Each row comes from the steps of one path. Every step used is in the known rows, and no mark comes twice. Write the path behind each row, first mark first.
Known rows
T > D: [ 0.46 -1.75  1.23  0.84  0.05 -0.74  2.51 -0.56 -1.67  0.61  0.91  0.23
 -0.19 -1.30 -0.82 -1.29 -0.93  0.91 -1.25 -0.17  0.38 -0.01  0.50]
P > G > B > R: [-3.09  1.31 -1.47  1.32 -3.47 -0.41  1.09 -1.71  0.00  0.17  2.07  4.01
 -1.58 -3.68 -0.91  3.04 -0.03  1.18 -2.13  0.86 -0.54 -0.06 -1.14]
R > D: [ 0.21 -2.58 -0.61  0.60 -1.34 -0.45  0.98 -0.30 -0.60 -1.39  2.69  1.75
  1.68  0.28 -0.29  2.07  0.04 -0.99  0.09  0.38  1.80 -0.86 -0.20]
B > D > G > R: [ 1.01  1.18 -0.23  0.68 -1.32  1.52  3.58 -1.03 -0.77 -1.29 -1.23 -0.34
  2.02 -3.80  0.05  5.40  1.06 -3.04 -0.01 -2.25  1.16  0.18 -0.95]
D > P: [-0.45  0.30 -0.62 -0.67 -0.68  0.23 -0.78  0.00  0.55 -0.78 -0.63 -1.44
  1.55  0.63 -0.47 -0.19  0.22 -0.09  1.05  0.15  0.80  0.28 -0.42]
D > G > R > P > B > T: [-1.32  3.06  1.60 -2.18 -1.95  0.78  1.89  3.03  3.19 -2.23 -2.36  3.51
  0.59 -3.94  1.29  3.82  1.21 -3.37  1.95 -2.04  1.62 -0.30  0.35]
T > D > G > R: [ 0.27  1.59  1.19  0.36 -1.59  1.26  3.71 -0.53 -2.44 -0.53 -0.80 -0.56
  2.58 -3.15 -1.52  2.49 -0.47 -0.69 -0.91 -0.99  1.55 -1.06  0.87]
P > B > D > G > R: [ 0.84  0.97  1.37 -1.54 -1.99  1.45  4.37 -0.62 -0.54 -1.24 -0.47  0.79
  0.54 -6.12  1.43  4.96  1.66 -2.27  0.06 -2.88  1.01  0.67 -0.64]
R > P > G > B > T: [-4.09  1.08 -2.09  1.18 -3.10 -0.49  1.08  1.61  4.03 -1.82  1.00  5.47
 -0.23 -1.23  0.54  0.67 -0.23 -0.41 -0.88 -0.75 -0.34  1.15 -0.93]
B > T > D > G: [ 0.44 -0.63  2.30 -0.06 -0.92  0.16  2.66  0.32 -1.35  0.76 -1.09  2.09
  0.68 -1.35  0.91  1.60  0.27 -1.34 -0.66  0.17  3.96  1.95 -0.68]
B > T > D > P > G > R: [-2.24 -0.47 -1.16  1.39 -1.02  0.96  4.24 -0.09  1.44 -1.95  2.48  0.06
 -0.25 -3.82 -2.80  2.19  0.55  0.45 -0.56 -0.21  2.23 -0.85 -1.12]
T > D > G: [ 0.92  0.08  1.59  0.06 -1.81  0.87  2.58 -0.36 -3.10  0.92 -0.78  0.39
  2.66 -0.81 -0.14  0.36 -0.68 -0.45 -1.15  0.13  2.53  0.82  0.19]
T > D > P > B > R: [-0.02 -1.68  2.81 -1.49 -1.13 -1.57  2.61 -0.98 -1.42  0.51  0.76  1.80
 -2.31 -5.20 -0.59  0.94  0.35  0.71  0.16  0.33  1.23 -0.16  0.12]
G > R > D: [-0.44 -0.97 -1.34  1.05 -1.05 -0.04  2.10 -0.63  0.10 -2.96  2.82  0.76
  1.40 -2.37 -1.72  4.06  0.41 -1.31  0.35 -0.70  0.92 -2.40  0.57]
D > P > B > T: [-0.97 -0.70  1.68 -3.25 -0.40 -0.66  0.06  0.82  2.46 -0.89 -0.46  1.42
 -2.11 -2.49  1.87  0.27  1.77 -0.37  1.51 -0.39  2.37  1.77 -0.79]
B > R > P: [-0.32  0.91  0.21  1.61 -0.45 -1.34  0.23  1.52  1.69 -0.27 -1.15  3.53
 -0.62 -0.99 -1.17  2.52 -0.07 -2.29  1.76  0.21 -1.12 -1.54 -0.14]
D > G > R > P > B: [-0.86  3.67  0.97 -1.85 -2.85  1.59  1.94  2.26  1.65 -2.05 -1.85  1.82
  2.66 -3.30  0.34  2.85  0.23 -2.35  1.58 -2.17 -0.09 -1.53  1.16]
T > D > P > B: [-0.23 -1.96  2.08 -2.25 -1.23 -0.54  2.65 -0.20 -0.95 -0.38  1.00  0.12
 -0.18 -3.03  0.09 -1.83 -0.17  1.59 -0.26 -0.57  1.09  0.71  0.47]
D > G: [ 0.49  1.91  0.53 -0.67 -1.85  1.56 -0.03  0.19 -1.39  0.35 -1.68  0.13
  2.95  0.47  0.64  1.61  0.14 -1.28  0.22  0.38  1.97  0.70 -0.27]
R > P > B > D > G: [ 0.94  0.09  1.19 -1.24 -2.95  0.54  3.19  1.50  0.79 -0.81 -1.43  3.56
  2.18 -2.52  2.46  2.37  0.57 -3.29  1.23 -2.61  0.77  1.62 -0.79]
P > R > D > G > B: [-0.98  0.60 -0.12 -0.37 -3.33  0.13  0.16 -1.81 -2.53 -1.83 -0.71  2.38
  3.93 -2.89  0.18  3.62  0.32 -2.55 -0.43 -1.57  1.97  0.08 -1.22]
G > B: [-2.15  0.99 -0.15 -0.78 -1.78 -1.32 -0.10 -0.95 -0.11 -0.49 -0.21  1.64
 -0.36 -1.54  0.87 -0.29 -0.23  1.06 -1.85 -1.06 -1.00  1.58  0.32]

Which path is each row?
[-0.75  3.94 -0.38  0.57 -2.23  1.65  1.06  2.09  1.24 -2.10 -2.60  0.79
  4.07 -0.86 -1.23  3.36 -0.29 -3.19  1.62 -1.50 -0.01 -1.71  0.85] : D > G > R > P
[-1.73  1.63 -2.39  1.69 -1.41  2.23  2.18 -0.17  1.14 -1.57  2.47 -0.62
  0.75 -2.40 -2.35  2.52 -0.06  0.66 -0.84 -0.37 -0.43 -2.49 -0.51] : P > G > R
[-2.52  1.89 -0.05  0.85 -2.33 -2.57  0.01  0.24  1.48 -0.60 -1.39  5.30
 -1.01 -2.82 -0.22  2.08 -0.30 -1.32  0.10 -0.72 -2.17 -0.15  0.37] : G > B > R > P
[ 0.73 -2.26 -0.49  1.01  0.47 -0.03  0.29 -0.94 -1.00 -1.72  1.11  0.53
  1.42 -1.82 -1.38  2.16  0.50 -2.35  0.98 -1.08  0.68 -2.08 -1.40] : P > R > D
[-0.83 -3.32  0.91 -2.42 -1.79 -1.17  0.95  0.45  1.71 -2.36  2.29  2.97
 -0.54 -2.22  1.48  2.42  1.71 -1.24  1.41 -0.04  4.22  1.14 -0.98] : R > D > P > B > T
[-1.52 -2.07 -0.70  1.00 -1.31  0.56  3.03  0.09  0.91 -0.48  2.37  1.05
  0.00 -1.26 -1.22 -0.17  0.19  0.73 -0.81  0.73  3.19  0.92 -1.74] : B > T > D > P > G
[-0.30  3.29  0.10 -0.28 -1.56  1.97  1.22  0.07 -0.69 -1.05 -1.52 -0.82
  2.82 -2.00 -0.77  3.73  0.39 -1.70  0.41 -0.72  1.23 -1.03  0.42] : D > G > R
[-2.15  2.08  1.03 -1.59 -2.76 -0.51 -0.05 -0.21  0.29 -0.23 -2.21  3.51
  0.61 -1.86  2.32  2.43  0.79 -1.41 -1.09 -0.45  2.78  3.41 -0.84] : D > G > B > T
[-1.72  0.10 -1.72  1.76 -1.85  1.83  4.10 -0.69 -0.20 -1.86  2.87 -1.46
  1.93 -3.12 -3.66  1.08 -0.62  1.41 -0.88 -0.33  0.56 -1.95 -0.37] : T > D > P > G > R
[-0.01 -1.51  0.64  0.19 -0.52 -0.46  1.63 -0.53 -1.20 -0.22  0.33 -1.16
  1.26 -0.62 -1.31 -1.56 -0.42  0.68 -0.21 -0.06  1.13  0.37  0.21] : T > D > P
[-1.00 -0.62 -0.70 -0.14 -0.39 -1.26  0.90 -2.62 -0.27 -1.57 -1.95 -0.15
  0.25 -4.69  0.01  1.19  1.30 -1.92 -0.01 -3.75 -1.36  1.68 -2.52] : G > B > D > P > R
[-1.66  3.08  1.03 -0.55 -3.65 -0.75  0.12 -1.31 -1.86  0.76 -2.08  3.68
  0.57 -3.26  0.64  4.21  0.35 -1.29 -1.03  0.42  1.36  1.45 -0.43] : D > G > B > R
[-1.59  0.87 -2.60  2.18 -2.29  1.51  1.08  2.19  2.46 -1.17  1.52  2.15
  2.22  1.00 -1.33 -0.05 -0.97 -0.45  0.47  0.07 -1.00 -1.34 -0.61] : R > P > G
[ 0.56 -1.39  0.95  0.47  1.27  0.07  1.14 -1.08 -1.65 -0.49 -1.24 -2.24
  1.02 -2.45 -2.21 -1.39 -0.15 -0.65  0.61 -1.38  0.20 -0.97 -0.97] : T > D > P > R
[-0.15 -0.32  3.17 -1.66 -2.19 -0.39  3.41  2.69  0.86 -0.31 -1.40  4.79
  0.44 -2.55  1.86  0.53  0.03 -2.08  0.50 -1.27  2.76  1.40  0.32] : R > P > B > T > D > G
[-2.16 -1.13 -0.79 -0.07 -3.66 -2.67  0.18 -1.89 -0.64 -2.03  1.57  3.94
  0.73 -2.99 -1.02  4.44  0.60 -0.92 -0.06  0.48  1.69  0.26 -0.53] : G > B > R > D > P
[-3.91 -1.81 -2.67  0.31 -4.53 -0.68  1.33 -0.60  1.80 -3.02  3.93  4.14
  1.34 -1.47 -0.11  2.97  0.71  0.12 -0.97  0.29  3.55  1.61 -2.01] : R > D > P > G > B > T
[-1.08 -0.25 -3.06  1.99 -1.75  1.89  3.93 -1.09  1.34 -2.65  2.33 -1.26
  1.62 -3.45 -2.17  3.95  1.03 -0.70 -0.06 -1.66  0.03 -0.79 -1.97] : B > D > P > G > R
[-2.15 -1.38  1.48 -0.14 -0.79 -2.83  2.66 -1.02 -0.15 -0.01  0.29  3.61
 -2.69 -3.51  1.08 -0.53 -0.08  0.94 -2.63 -0.96  1.04  2.53  0.07] : G > B > T > D
[-1.79 -1.38 -0.25  0.63 -3.00 -2.83  1.07 -2.17 -1.20 -1.26  2.29  5.22
 -0.71 -3.62 -0.47  4.68  0.23 -0.82 -1.33  0.33  1.05 -0.11 -0.21] : G > B > R > D
[-0.99 -0.36  1.38 -1.75 -0.37 -1.15  0.79  2.84  3.91 -1.21 -0.57  4.40
 -2.16 -1.92  2.07  0.13  0.77 -1.69  1.72 -1.31  0.43  0.75  0.04] : R > P > B > T
[-3.74 -0.59 -1.09  1.84 -3.24 -1.33  3.70  1.21  2.26 -1.31  1.96  5.66
 -0.41 -2.41 -0.37 -0.72 -1.24  0.39 -2.21 -1.13  0.21  1.14 -0.54] : R > P > G > B > T > D
[-0.14  0.00  2.14 -1.53 -0.46 -0.99  0.92 -0.45 -0.06  0.68  0.40  2.93
 -3.62 -4.49  0.56  2.56  1.04 -0.07  0.31  0.43  0.05 -0.50 -0.06] : P > B > R
[-2.56 -0.23 -2.94  2.35 -3.78 -0.37  3.44  0.07  2.16 -1.79  1.68  4.56
  1.20 -2.36  0.35  1.20 -0.62 -0.88 -1.71 -2.52 -2.17  1.35 -1.53] : R > P > G > B > D
[-0.12 -0.14 -0.07 -0.26 -0.73 -0.49  4.34  0.99  2.71 -2.56  0.29  2.42
 -0.93 -5.54  0.37  2.76  0.81 -2.41  1.06 -4.07 -2.29 -0.93  0.16] : G > R > P > B > D
[-1.72  2.83  0.44 -1.37 -3.64  0.25 -0.13 -0.65 -1.46  0.01 -1.82  1.79
  2.69 -1.07  1.40  1.39 -0.05 -0.28 -1.43 -0.63  0.97  2.16  0.08] : D > G > B
[-1.01 -1.01 -0.52  0.23 -1.57 -1.83  2.27 -1.95 -0.18 -0.57  0.22  2.31
 -1.07 -3.37  1.60  1.32  0.25 -0.29 -2.10 -2.42 -1.00  2.57 -0.86] : G > B > D
[ 0.00 -2.36  1.54  0.42  1.09 -1.45  2.69 -0.02  0.06  0.39  0.49  1.92
 -2.34 -1.88  0.20 -0.34  0.12 -0.24 -0.92 -0.19  2.20  1.08 -0.36] : B > T > D
[-3.69  1.82 -2.66  1.47 -4.09 -0.01  0.95  1.12  2.36 -1.68  1.35  3.88
  1.99 -0.59 -0.52 -0.41 -1.36  0.44 -1.24 -1.05 -2.00  0.01 -0.22] : R > P > G > B
[ 0.34 -0.90  3.80 -2.47 -1.66  0.08  3.40  0.50 -1.17  0.70 -0.30  3.13
 -1.09 -3.78  2.19  0.89  0.65 -0.70 -0.76 -0.43  4.16  2.28 -0.17] : P > B > T > D > G
[-1.10  2.16 -1.11  1.12 -0.41  0.02  1.11  1.71  2.43 -2.39 -0.93  0.79
  1.18 -1.46 -1.66  1.68 -0.34 -1.91  1.34 -1.95 -2.04 -2.54  0.99] : G > R > P
[ 0.58 -0.71 -0.18  0.01 -3.26  1.07  0.95 -0.11 -2.10 -1.17  0.88  1.88
  4.56  0.73  0.16  3.72  0.14 -2.19  0.36  0.72  3.88 -0.10 -0.42] : R > D > G
[-1.60 -0.74 -3.15  2.38 -2.82  1.62  3.14 -0.60  0.45 -3.21  5.14  1.24
  2.24 -2.42 -2.82  4.59  0.00 -0.11 -0.60  0.05  1.12 -3.21 -0.58] : P > G > R > D
